Each row comes from the steps of one walk. Every step used is in the known rows, and no mark comes twice. Write the walk behind each row, first mark first.
Known rows:
tima > lazu > zuzosur > mita: [ -1   3  15 -14  11  -8  -2   1 -18 -12   8  18   0  -5 -22 -16  -7   9
   5   5  -5 -13  -9  -3  -4   7 -48  15  -8   0  13  11  15]
molo > lazu > zuzosur > mita > sakotad: [ -5   9  14 -11 -12  -2 -57  -4  13 -13   5  -8 -29  -4  -4 -10  -4  -3
 -15   2  -3 -11 -10 -12   1 -10 -15   4 -30   9  -3  -5 -10]
mita > tima > lazu > zuzosur: [  9  17   8  -4   1   3 -27   4  20  -7   5  31   3   2   0 -24  -1 -10
   4  -1   1 -22   3   3 -13  -3 -14  27 -13  -1  -8   8  24]
zuzosur > lazu > tima > mita > rula > rumol: [ 27 -11 -19  16  -1   5  17 -10 -17   1   0  12  33   0   9   7 -12  10
  -7  16  10  18  -4   2  -5 -24  -6  -3   5  10 -17   0 -34]
molo > lazu > zuzosur: [  9   1  12  -5  -6  -5 -72 -12  23 -19   1  -6 -16   3 -12  -3 -21  -2
  -9  12  -4  -4 -13   0   6 -17  -8   5 -25   6  -3  -9   9]
mita > zuzosur > lazu: [ 11   6  12  -8 -22  -3  26  35 -27  -5  -2  27  37   0  24  -1  34  -7
 -48  -5   9  -9  29   9  -3  12   0   0  -5 -12   7  -4 -13]
tima > lazu > zuzosur > mita > rula > rumol: [  5   1   2 -14  12  -3   7  -4 -12 -16   6   5  11  -8 -26 -18 -15  12
   3  10  -8  -8  -8  -1  -4  -9 -54  22 -10   5  11  20  26]
lazu > tima > mita > zuzosur: [  6  -3 -11  24   1   2  22 -30 -19  15  -3 -13  -5  -4   7  17   1   3
  -9  -8  10  21   6 -15  13  -2   0  -3  15  -6  14  -2 -24]
sakotad > lazu > zuzosur > mita > rula > rumol: [ -9  -8 -14 -13  -4  -2 -14   3  17  10  -1   0   7   7  -6 -15 -32   2
   5   7 -13  12 -12  10   5 -10  -6  -7   4  20   3  15  51]
molo > lazu > tima: [  7  -5  -2   9   7  -2 -38  -9   0  -5   3 -23 -14   2 -11   8  -1   6
  -6   5  -2   8   1 -12  15 -22   1 -14 -21   1   2 -15   8]
mebu > mita > zuzosur: [-16   9   4 -12 -29  -1  50   4 -10  -4  -6  11   0   3  -1   0  19  -2
 -17 -18   2  11  13   1  -5  20  11  -8  -7  -6  24  -1 -16]
molo > lazu > zuzosur > mita > rula: [  6   3   8 -17  -6   0 -46  -4  31 -15   2 -14 -24   2 -16 -10 -30   2
  -3   5 -18   5 -20 -10  -5 -17 -10  -2 -21  15   3   3  24]
tima > mita > rula > lazu > zuzosur: [ 16  -4   0   3   9   7  20 -36  44 -17  -2 -16   4  -6   2  14 -33  12
  30  10  -5   2 -18   9 -11  -3  16  18  24  -1  -5   9   5]
remebiv > sakotad: [ -5   7   5  -9  11  -6 -32  36 -28   1  -4 -23   6  -8  21   2  28 -11
 -16  -4   5 -20  15  -6   2  -1   0  -3   8 -16   5 -18  -7]
mita > sakotad: [-11   6  13  17   0  -8  -9  23 -19 -17   0   5  -2  -3  22   1  43 -11
 -26  -2  25 -27  14   3   2  14   2  18 -12 -14  -4  -1 -14]
zuzosur > lazu > tima > mita > sakotad: [ 16  -5  -4  20  -5   2   1   1 -25   1   4  26  19   0  24  10  15   2
 -12   8  21  -2   4  -3  -4  -7   0  -3   2   2 -19  -9 -59]
lazu > zuzosur > mita > rula: [  0   0   7  -9  -2  -2 -17  -2  14  -9  -3 -18 -18   4  -7 -17 -39   3
  -2  -1 -16   3 -27  -7 -17   2 -16  16   2  16  12  21  31]
zuzosur > lazu > tima > mita: [ 22  -9  -9  14  -3   0   9  -6 -20   4   1  26  23   3  10   9  -4   6
  -2  13  10  13  -3   1  -6  -7   1  -9   6   4 -13  -9 -45]
punapo > sakotad > lazu > tima > mita > zuzosur: [ -8 -14  -9  -2  10  11  -3   1 -28  38  -2  -6  14   6  -8  13  15 -19
  -2  -7  -7   8  12   3  32   6  -7 -31  24  -6 -13  -6  -8]
mita > tima: [  5  17  -1   7 -12   3  -8  15  18  -4  -5  20   0   5  12 -17   8 -17
  -2  -8   4  -6  10   7 -14   7  21   9 -14  -3 -10   2  20]
punapo > sakotad: [ -1  -9   8  -5  11   3 -20  17 -31   3  -7  -9  13   5 -19   1  20 -21
  -8   1  -7 -10   3  11  14  18 -20  -7   3 -13 -15  -2 -13]
molo > lazu > tima > mita: [ 11  -3  -8  14   4   2 -27 -32   3   0   3  -8 -19  -3 -11  16  -6   6
   7   6   2  20  -3 -12  16 -24   8 -17 -12   2  -4 -16 -16]
sakotad > lazu: [ -9  -9  -4   0   4  -9  -1  22   1   8  -2  25  16  11   1  -2   3  -1
   4   6   1   3   9  20  15   6  26 -20   2  -2   3  -4  48]
tima > mita: [  9   1  -5  15  -3  -1  19 -24   0  -3  -7  26   2  -3  -1   8  -3  -2
  14   5   8  19  -4   8   2   9  12   0   8  -8  -5  -2 -26]
molo > lazu: [  7   2   8  -3  -4  -5 -30   5   7 -17   0   5  -4   0 -10   2   9  -3
  -8   7  -1   0   4   4  11 -11   9 -11 -28  -5  -2 -15  12]
tima > mita > sakotad > lovuzi: [-14   5   2  18  -6   2  28  -1  -6   3  -2  25   4  -9   1  15  45 -13
  -9 -10  17   7  17  -1   4  10  23   9   5 -10 -14  -1 -53]
remebiv > sakotad > lazu > tima > mita > rula: [ -6  -3 -19  -5  24   5 -21  21  -7  30   2 -27   1  -2  24  12   8  -2
   8  -6   1   3   9 -12  16 -24  21 -27  34   1   2 -14  21]
remebiv > sakotad > lazu > tima > mita: [ -9  -2 -16  -3  19   1 -33  15 -18  33   1 -21   4  -5  23  12  12  -5
   9  -4   4   1  13 -12  20 -17  15 -28  29  -5   0 -21   0]
lazu > zuzosur > mita > sakotad > punapo: [-17   5  16  -8 -14 -11 -15  10  13   2  -1   3 -31   1   0  -7 -13  -1
 -27  -5   3 -14 -15  -1 -12  12 -19  36 -15   8   4   7 -18]
lazu > zuzosur: [  2  -4  12   5  -2  -8 -53 -12  10 -13  -7  -8  -7   5  -5  -7 -33   0
 -10  11  -1  -8 -19   5  -4   4 -15  27  -3   4   4   5   8]
sakotad > lazu > zuzosur > mita > rula: [-10  -7  -5 -16   0  -3 -19  12  24   9   0   5  -3  12  -3 -14 -32   2
   9   2 -16   8 -16   7   2  -2   9 -11  10  19   9  13  62]

Which walk is each row?
[ -6  19  -3  -8 -17   3  24  18  -1   5  -2  18 -13   0   4 -26   8 -10
   3 -17  -9   6   5  -6 -24  18   9  -8 -15   3   2   9  12] | zuzosur > mita > tima
[ 12  -8  11  -6  16   1   2  -6  44 -28   0 -44   7  -2   4   4 -34  17
  14  11 -12 -22 -14  11 -14  -3   7  29  13  -1   7  12  51] | mita > rula > lazu > zuzosur
[ -4 -14 -20  17  10  -1   1 -14   1  27   1  12   3   8   2  10 -13   6
  19   4   4  24   0   4  22  -9  23 -26  18   6   0  -5  21] | sakotad > lazu > tima > mita
[  5 -12   5   9  19  -5  12 -21   0 -10   2 -53   8 -10   6  16  -9  23
  21   8   1 -20   7   4   3   7   2  12   6 -12  14  -9   7] | rula > lazu > tima
[-10  17  -6  -5 -29   4  26   4  21  -1  -6  24 -11   9  -4 -15   2  -9
  13 -14  -2   9   2   4 -22  10  25  -6 -15   5  -2  -1 -11] | mebu > mita > tima
[  6  -1  18  -5  17 -10 -21  -1 -14 -18   5  19  11  -2 -18  -9  -5   7
   2  12   3 -21  -6   4   3   1 -40  26  -7  -6   7   6  17] | tima > lazu > zuzosur
[ -7  -9   3  15  15   3  31 -25   1   2   6 -43   8 -16   5  26  20  18
  20  -2   6 -15  17  -5   5   5  14  16  14 -12  -2  -9 -35] | rula > lazu > tima > mita > sakotad > lovuzi
[ 26 -10 -11  12   2   4  15   0 -13  -1   1  19  23   4  11   9 -12   9
  -1  11   6  14  -8  -1 -10 -16   6  -9  12   9 -14  -1 -21] | zuzosur > lazu > tima > mita > rula
[ 14   6   1   1 -21   5  41  -3 -13   2  -4  44  24  -4  17   8  17  -7
 -20  -1  13  11  15   8  -3  10   9  -5   9 -10  -4  -4 -47] | tima > mita > zuzosur > lazu
[ -3  13   5  -7 -16   1 -33  -4  20   2  -4   0 -21   4   2 -27 -29  -7
   0  -7 -11  -2 -18  -6 -22   7 -11  17 -10  14   0  13   7] | lazu > zuzosur > mita > tima
[-34   6   6  -1 -21  -3  40  23 -11  -3  -1  11  -4   0 -14   3  49  -7
 -11 -19   8   2  17  -3  -6  16  25   4 -12   0   1  -2 -41] | mebu > mita > sakotad > lovuzi
[ -2 -19 -15  -1  23  13  -5   1 -10  30  -1 -10  10  11 -17  12  -2 -13
  14   0 -13  12  -4   4  26  -6  -1 -33  29   2 -21   2  17] | punapo > sakotad > lazu > tima > mita > rula
[-14 -11   2 -20   6   5 -37  14 -13  24  -3  -3   4  10 -20 -10  -9 -20
   5   0 -21  -5  -8   9  17  13 -22 -22  11   6 -16   2  10] | punapo > sakotad > lazu > zuzosur > mita
[  7  18   2  -1   1   3   6  20   6  -7   6  38  10   1   0 -20  23 -11
   5  -6   5 -16  18   5 -11   1   1  10 -15  -9  -8   5  27] | mita > tima > lazu
[ -6  -1 -17  -3 -16   2  45  -5   7 -14  -8  -5   8   3 -18  -4 -10   6
   3   1  -5  21  -6   8 -10  -7   3   1  -8   9   7  11   3] | mebu > mita > rula > rumol
[-10   4  -5  16  -4   3  13  -7   7   6   2  35   0  -2  20  10  26 -10
   8   2  23   0   8  11  11   7  24  -5  10  -7 -16  -4 -24] | tima > mita > sakotad > lazu
[  0  -4  -4 -10  12   2  53   6   0  -8   4 -43  -7  -6  -1   0 -11  21
  19  -7 -19   0  -7  -7 -15   6   3  -5   7   4  21  14  36] | zuzosur > mita > rula > lazu > tima
[-10   1 -14  -8  11   3 -16  19 -24  36   1 -23   7  -8  31  12  25  -8
  -9 -13   5  -3  24 -14  21 -13  13 -28  29  -9   8 -21  -4] | remebiv > sakotad > lazu > tima > mita > zuzosur
[  5   1  -3  18   3   3 -30 -26   3  -1   7 -13 -23  -5   0  17  11   2
  -3   3  12   7   3 -18  16 -24   6 -10 -15   0  -9 -16 -31] | molo > lazu > tima > mita > sakotad
[ -5  20   0 -15  -7   2  36  22  -9   1   6  32  -5  -3  -6 -29  19  -6
  10 -16  -8  -2   9  -6 -20  13 -12  -7 -17  -2   5  12  19] | zuzosur > mita > tima > lazu
[ -7   1  -7  -7 -13   1  46   7  16 -13  -5   2  -7   9 -13  -1  -9   5
  10  -7  -8  19 -11   4 -16   2  21  -7   0   8  12   9  21] | mebu > mita > rula
[ -1  -3  18 -15   4  -4  -1 -20  18 -15   0 -39  -1 -11   2  -2 -29  20
  22   8 -12 -25 -10   9 -13  18 -15  23   1  -3  12   2   2] | rula > lazu > zuzosur > mita
[ -1   0   3 -17   6   1  54  14  11 -14   2 -26   0  -6  -3  -6  -5  17
  17  -6 -19  -2  -4   2 -20  13   4  -1   4   0  17  14  39] | zuzosur > mita > rula > lazu
[ -6   3  -1 -10 -31   1  49   7 -21   3  -2  15  11   5   5   2  15   3
 -23 -13   3   9  13  -4  -8   7   1 -16  -7   2  14  -7 -39] | mebu > mita > zuzosur > lazu > tima
[-13  -3   0 -22  -1  11 -39  16   4  28  -2   4   3  12 -12 -17  -4 -26
   9  -5 -20  -6  -4   9   8  10 -14 -19   9   8 -24   5  15] | punapo > sakotad > lazu > zuzosur > mita > tima
[  1   4  11 -15 -11  -3 -55  -9  15 -11   2  -5 -24   1 -17 -11 -23   0
  -5   5 -13   3 -17  -7   1 -10 -16  -1 -27  11   2  -5   3] | molo > lazu > zuzosur > mita
[ -1  -3  -9  34  10   1  -1 -29 -15   7   1 -15 -16  -5  14  16  12   2
   1  -1  21   6  -1 -14   9  -5   2   5   8  -3  -3  -2 -39] | lazu > tima > mita > sakotad
[ 10 -11  -1  15  17   1  23 -43   7  -5   2 -42   6 -13   7  23 -16  24
  33   8   4  -8   2   3   3   4   6   9  15 -12   5 -10 -19] | rula > lazu > tima > mita
[ 14  -1 -10  11   3   5  33 -15  22 -10  -5  15   2   1  -2  11 -10  -1
  13   3   1  23 -11   6  -7  -3  23   1  17  -2  -3  11   7] | tima > mita > rula
[ -7   7  18 -10  10  -7 -10   7 -21 -14  12  16  -4  -6 -10 -15  12   5
  -2   0   4 -24  -3  -8  -4   7 -49  24 -11  -3   8  11   2] | tima > lazu > zuzosur > mita > sakotad
[-18   5  16   6  -9 -16  25  37   5  -1  -1  18 -13   1   7  13  36  -7
 -49  -6  23 -27  14  14   0  12  10  37 -21 -12  -4  -7 -22] | mita > sakotad > punapo
[ 12  -9 -18  26  16   4  18 -29   5   6  -2 -20 -11   2  -1  16 -21   9
  10   1   2  26 -13 -13   3 -14  12  -1  20   4   4   7   4] | lazu > tima > mita > rula
